What can hang from each mark:
taran: bibo sufuz tisub
bitim: kero taran
bibo: kero
sufuz: lurip
kero: bibo bitim dazig
zomab: dazig
tisub: lurip
dazig: kero zomab

Each row was made from one small tree. The marks that hang from a mark follow it in brackets, in alphabetical order. Every link used is in the known rows. Write each row's tree.
Known rows:
bibo{kero{bitim{taran} dazig}}: [-4.34  1.36  2.30  1.09 -0.74  0.09  0.46 -4.59 -3.10  2.20 -1.91  1.94
  2.57  0.53  2.81  0.32  2.07 -0.89  1.02]
zomab{dazig{kero{bibo}}}: [ 1.65 -0.38  0.71  1.47 -0.65  0.78 -2.13  0.61  3.14 -4.60 -0.62 -0.80
  1.04  1.08 -3.87 -1.92 -1.56  2.48 -0.28]
dazig{kero{bibo bitim} zomab}: [ 2.78 -2.24 -1.00  0.46  2.96 -1.23 -1.71  5.86  4.21  1.34 -0.65 -1.36
  2.08 -1.50 -1.68 -3.41 -1.45  0.17 -0.81]
bibo{kero{bitim{taran} dazig{zomab}}}: [-3.27  0.64  1.72  1.31  0.67 -0.24  0.16 -3.24 -1.80  2.97 -1.53  1.81
  3.30  1.03  1.46 -0.55  2.91 -1.48  1.32]
dazig{kero{bibo} zomab}: [ 3.99 -1.61 -2.56  1.63  4.04  0.44 -1.18  6.90  4.97  0.85  2.00 -0.59
  1.42 -0.27 -3.75 -3.39 -2.11  0.03 -1.75]
bibo{kero{bitim{taran{tisub{lurip}}}}}: [-1.23 -0.37  0.00  1.71  0.32 -0.25  1.11 -2.38 -1.78  4.10 -1.55  2.13
  0.21  2.76  1.82  1.52  1.41 -3.49  2.31]
bitim{taran}: [ 1.01 -0.12 -2.31 -0.62  1.86  1.63  1.57  0.48  0.02 -0.16  3.18  2.99
  0.71  0.11  0.62  4.45 -0.92 -0.47  1.00]
bitim{kero{bibo} taran}: [ 0.01  3.10 -4.99 -0.82  0.18  3.60  2.30  1.49 -0.21  0.81  3.80  1.71
 -1.57 -3.82 -0.14  2.14 -1.91  0.43  1.36]
zomab{dazig{kero{bibo bitim{taran{sufuz}}}}}: [ 0.11 -1.47  1.22  0.01 -1.36 -0.21 -2.76  0.08  1.14 -3.99 -2.59 -0.72
  1.99 -0.92 -1.94 -1.02 -1.29  2.93  0.92]
kero{bibo dazig}: [-1.21  1.88  1.50  0.71 -0.99  3.89 -1.17  0.68 -1.15  0.95  0.44 -0.88
  0.48  0.54 -0.57 -4.38  0.05  3.95 -1.81]
taran{bibo sufuz{lurip} tisub}: [ 3.38 -0.95 -1.40 -0.24 -0.50 -3.13 -0.84 -0.96 -0.98 -1.20  0.88 -4.63
 -5.86  4.03 -2.56  0.61  0.33 -3.92 -1.54]
zomab{dazig{kero{bitim}}}: [ 0.69 -0.75  2.49  0.74 -0.96 -1.60 -1.68 -0.83  3.26 -5.90 -2.43 -0.15
  1.70  0.13 -1.89 -0.60 -0.96  1.92  0.25]
bibo{kero{bitim{taran{tisub}} dazig}}: [-4.10  0.68  2.26  1.09 -0.32 -0.48 -0.20 -4.60 -3.89  3.45 -2.12  1.37
  1.51  0.79  2.31  0.39  2.55 -1.35  0.80]
kero{bibo bitim{taran} dazig{zomab}}: [-2.45 -0.73  1.79 -2.31 -0.30  1.89 -1.50  1.00 -2.11  4.27 -1.89 -1.21
  3.33 -1.73  1.30 -2.66  2.31  3.52  1.07]
zomab{dazig{kero{bibo bitim}}}: [ 0.71 -0.82  1.86  0.66 -1.38 -0.38 -2.52 -0.13  2.59 -4.22 -2.39 -1.32
  1.53  0.16 -2.44 -1.96 -0.99  2.61  0.39]
dazig{kero}: [ 1.94 -0.04 -0.60  1.44  1.59 -0.63  0.63  2.88  3.16 -3.02  1.36  1.30
  0.23 -1.46 -0.50  0.21 -3.50  0.07 -2.40]
bitim{kero{bibo dazig} taran{sufuz}}: [-2.92  3.25 -2.46 -1.01 -1.26  3.96  1.16  0.73 -3.08 -0.22  1.49  1.99
 -0.59 -5.82  0.90 -0.21 -1.60  3.07  0.20]
dazig{kero zomab}: [ 3.93 -1.45 -1.59  1.81  4.52 -1.15 -0.04  5.78  5.87 -1.47  2.04  1.01
  1.63 -0.38 -3.08 -1.39 -2.00 -1.02 -1.92]
taran{bibo{kero} sufuz tisub{lurip}}: [ 2.35 -1.72  0.53  3.23 -1.13 -1.16  0.81 -1.07 -0.95  2.63 -0.67 -0.51
 -5.49  8.57  0.13 -1.76  1.27 -5.07 -1.34]
bitim{kero taran{bibo sufuz{lurip}}}: [ 0.30  3.38 -4.53 -1.88 -1.69  0.25  3.86 -1.04 -0.10 -3.24  3.44  0.08
 -2.88 -2.92 -0.01  4.06 -1.55 -1.80  1.18]
zomab{dazig{kero}}: [ 1.61 -0.28  1.41  1.56 -0.26 -0.43 -1.35 -0.14  3.70 -6.30 -0.53  0.31
  1.15  0.94 -3.43 -0.48 -1.33  1.75 -0.31]
dazig{zomab}: [ 4.25 -0.56 -1.52  1.96  4.48  0.13 -0.26  3.81  5.35 -0.90  2.52  1.23
  0.84  3.19 -2.99 -1.14  0.36 -1.81 -0.36]
bibo{kero{bitim dazig}}: [-3.79  1.85  3.04  2.24 -0.80 -0.37 -0.10 -4.34 -1.70  1.15 -2.47  1.25
  2.03  1.61  2.29 -1.74  1.90 -0.97  0.12]
zomab{dazig{kero{bibo bitim{taran{tisub}}}}}: [ 0.56 -1.75  1.26 -0.24 -0.90 -0.60 -2.70 -0.19  0.83 -2.24 -2.06 -1.41
  0.79 -0.36 -2.67 -0.49 -0.43  2.12  0.93]

Which tree is each row?
[-1.59  0.10  4.62 -0.58  0.24 -1.31 -0.62 -0.30  0.98 -0.66 -2.78  0.03
  2.68 -0.45  1.67 -2.56  2.27  1.94 -0.57]
kero{bitim dazig{zomab}}
[ 0.33 -1.06  0.43 -0.96 -0.06 -2.45  1.07  0.80  1.52 -1.63 -0.25  0.21
  1.09 -2.08  2.61  2.25 -2.14 -0.24 -0.99]
dazig{kero{bitim{taran{bibo}}}}
[ 0.80 -0.11 -3.51 -1.57  0.95  1.12  1.15  0.83 -1.54 -1.61  1.99  1.75
  0.30 -1.95 -0.83  4.49 -1.83 -0.39  2.10]
bitim{taran{sufuz{lurip}}}
[-2.08 -0.47  3.72 -2.45 -0.53 -1.45  0.65 -1.97 -0.28  0.58 -1.21 -0.37
  2.86  0.09  3.00  0.28  3.32  1.23  0.16]
kero{bitim{taran{bibo}} dazig{zomab}}
[ 0.89 -1.61  2.29 -0.30 -1.28 -2.35 -1.51 -1.79  1.86 -4.18 -1.69 -1.28
  0.51  1.02 -1.78  0.84  0.17  0.82  0.18]
zomab{dazig{kero{bitim{taran{bibo tisub}}}}}
[-1.45  3.21 -2.92 -1.08  0.23  3.89  1.97  1.65 -0.61  1.40  3.19  1.46
 -0.11 -4.60 -0.92 -0.08 -0.07  1.92  0.75]
bitim{kero{bibo dazig{zomab}} taran}
[-1.21  4.90 -0.64  1.00 -1.31  3.24  1.27  0.66  0.66 -1.39  1.39  0.24
 -2.12 -2.93 -0.53 -3.31 -1.21  2.30 -1.54]
bitim{kero{bibo dazig}}
[ 2.81  1.14 -1.34 -0.21 -1.70 -1.73  1.10 -1.03  1.53 -4.71  1.36 -3.15
 -2.71  3.69 -1.09  0.41 -0.94 -2.31 -0.89]
taran{bibo sufuz{lurip}}
[ 0.34 -2.12  1.94 -0.04 -0.49 -1.86 -2.56 -0.63  0.88 -4.44 -2.59 -0.15
  0.98 -0.80 -1.90  0.44 -0.79  1.66  0.47]
zomab{dazig{kero{bitim{taran{sufuz tisub}}}}}
[ 2.25 -0.39  0.13  2.60  0.62 -2.48 -0.19 -3.65 -0.13  2.82  2.03 -2.51
 -4.58  8.26 -0.64  0.05  2.78 -5.96 -2.18]
taran{bibo{kero} tisub}
[-3.81 -1.19  2.55 -2.40 -1.82  1.30 -2.82 -0.53 -6.05  4.30 -3.55 -1.58
  0.84 -2.83  2.74 -2.16  1.21  4.03  0.33]
kero{bibo bitim{taran{sufuz tisub}} dazig}
[-1.47  1.84  1.06  3.64  1.64  0.98  0.16 -2.01  0.22  1.42  0.41  1.87
  1.88  3.19 -1.10 -2.48  2.01 -1.71 -0.56]
bibo{kero{dazig{zomab}}}
[ 3.99 -2.25  0.84  1.63 -1.05 -1.03  0.94  1.02  0.39  0.60 -0.11 -1.01
 -6.04  7.45  0.09 -1.25  0.28 -3.08 -2.00]
taran{bibo sufuz tisub{lurip}}
[-3.00  0.99  3.89 -0.97 -2.50  1.60 -1.84 -0.69 -2.30  1.72 -3.35 -2.02
  1.46 -1.01  2.57 -4.37  0.97  4.15 -0.51]
kero{bibo bitim dazig}
[-2.78  1.13  2.67  2.38  0.58 -0.64 -0.46 -2.97 -0.47  1.87 -2.19  1.13
  2.66  2.07  1.03 -2.42  2.67 -1.55  0.42]
bibo{kero{bitim dazig{zomab}}}
[ 2.12 -2.59 -0.87 -0.49  3.54 -2.47 -0.04  4.53  3.92 -0.02  0.03  0.95
  3.00 -2.60 -0.51  0.61 -1.12 -0.73 -0.19]
dazig{kero{bitim{taran}} zomab}
[ 1.92 -3.12 -1.99 -0.56  3.00 -0.81 -1.71  5.95  2.38  1.97 -0.64 -0.43
  2.77 -2.87 -0.90 -1.96 -1.69  0.53 -0.03]
dazig{kero{bibo bitim{taran{sufuz}}} zomab}
[ 0.50  0.48 -1.84  0.06  0.24  0.41  2.32 -2.96 -0.18  0.94  3.69  1.20
  0.14  4.03  1.44  4.00  1.04 -3.04  0.59]
bitim{taran{bibo{kero}}}
[-0.05 -0.13 -1.92  0.36  0.07  0.21  1.20 -2.41 -1.25  0.08  2.35  1.61
  0.29  3.28  1.79  3.12  0.18 -2.47  0.39]
bitim{taran{bibo{kero} sufuz}}
[ 1.20  1.02 -3.01 -0.65 -1.18  0.66  3.80  0.44 -0.85  0.34  2.42  1.51
 -5.26 -0.25  0.88  2.89 -0.53 -2.33  0.27]
bitim{kero taran{bibo sufuz tisub{lurip}}}
[-2.70 -0.59  4.68 -2.63 -2.77 -0.89  1.58 -2.94 -3.00  1.86 -2.38 -0.35
 -0.08  0.40  4.09  1.18  2.65  1.34  0.06]
kero{bitim{taran{bibo tisub{lurip}}} dazig}
[-0.09 -1.91 -0.86 -1.92  0.17  0.67 -2.15  0.90 -2.84  4.99 -1.19 -1.62
 -0.43 -0.39  1.63  0.57  0.43  0.51  1.78]
kero{bibo bitim{taran{tisub}}}
[-1.57 -0.08  3.18 -0.66 -0.41  1.13 -2.26  1.33 -0.30  2.75 -2.79 -2.22
  2.41 -0.35  0.58 -5.41  2.03  3.47 -0.24]
kero{bibo bitim dazig{zomab}}
[-3.45 -0.75  2.58 -2.59 -1.73  1.46 -2.01 -0.99 -5.30  4.87 -2.64 -1.90
  0.69 -2.29  2.48 -1.38  1.89  3.65  0.45]
kero{bibo bitim{taran{tisub}} dazig}
[ 0.27  1.76 -5.16 -1.60  0.77  0.35  1.70  0.84 -2.58 -0.60  2.34  0.95
 -4.09 -5.75 -1.82  4.31 -1.75 -1.59  1.70]
bitim{kero taran{sufuz{lurip} tisub}}
[-1.89  4.25 -0.81 -1.48 -2.12  1.32  4.38 -2.75 -0.26 -2.07  3.71  1.20
 -1.62 -2.17  1.99  2.67  0.38  0.26 -0.69]
bitim{kero{dazig} taran{bibo}}
[ 0.66 -0.82  2.29 -0.24 -1.72 -1.88 -0.96 -1.89  2.71 -5.32 -1.49 -0.65
  1.63  0.94 -1.24  0.84 -0.26  1.32  0.42]
zomab{dazig{kero{bitim{taran{bibo}}}}}
[ 0.48 -2.12  0.44 -0.91  0.36 -2.99 -0.11  1.03  0.26 -0.84 -1.06 -0.10
  0.06 -2.45  2.37  1.75 -2.19 -0.48 -1.46]
dazig{kero{bitim{taran{bibo sufuz tisub}}}}
[ 0.61  1.35 -3.41 -0.80 -0.10 -0.54  1.82 -0.85 -1.38 -0.48  2.97  0.48
 -4.63 -1.28  0.85  3.23 -0.39 -2.41 -0.63]
bitim{kero taran{bibo sufuz tisub}}
[ 0.83 -0.94 -3.18 -0.79  0.27 -1.05  0.56 -2.31 -3.44  2.04  2.12 -1.11
 -2.52  2.27 -1.01  4.17  0.93 -4.03  1.03]
bitim{taran{bibo{kero} sufuz{lurip} tisub}}
[ 0.36 -1.94 -0.86 -1.01  0.60 -0.65 -1.10  2.87 -0.62  2.10 -0.80 -0.94
  0.27 -3.29  1.03  0.31 -2.40  0.93 -0.58]
dazig{kero{bibo bitim{taran{tisub}}}}
[ 0.98  1.34 -4.63 -0.64 -0.05  3.70  2.86  2.95 -1.52  4.06  2.86  1.48
 -4.55 -2.34 -1.10  2.02 -1.12 -0.60  1.78]
bitim{kero{bibo} taran{tisub{lurip}}}
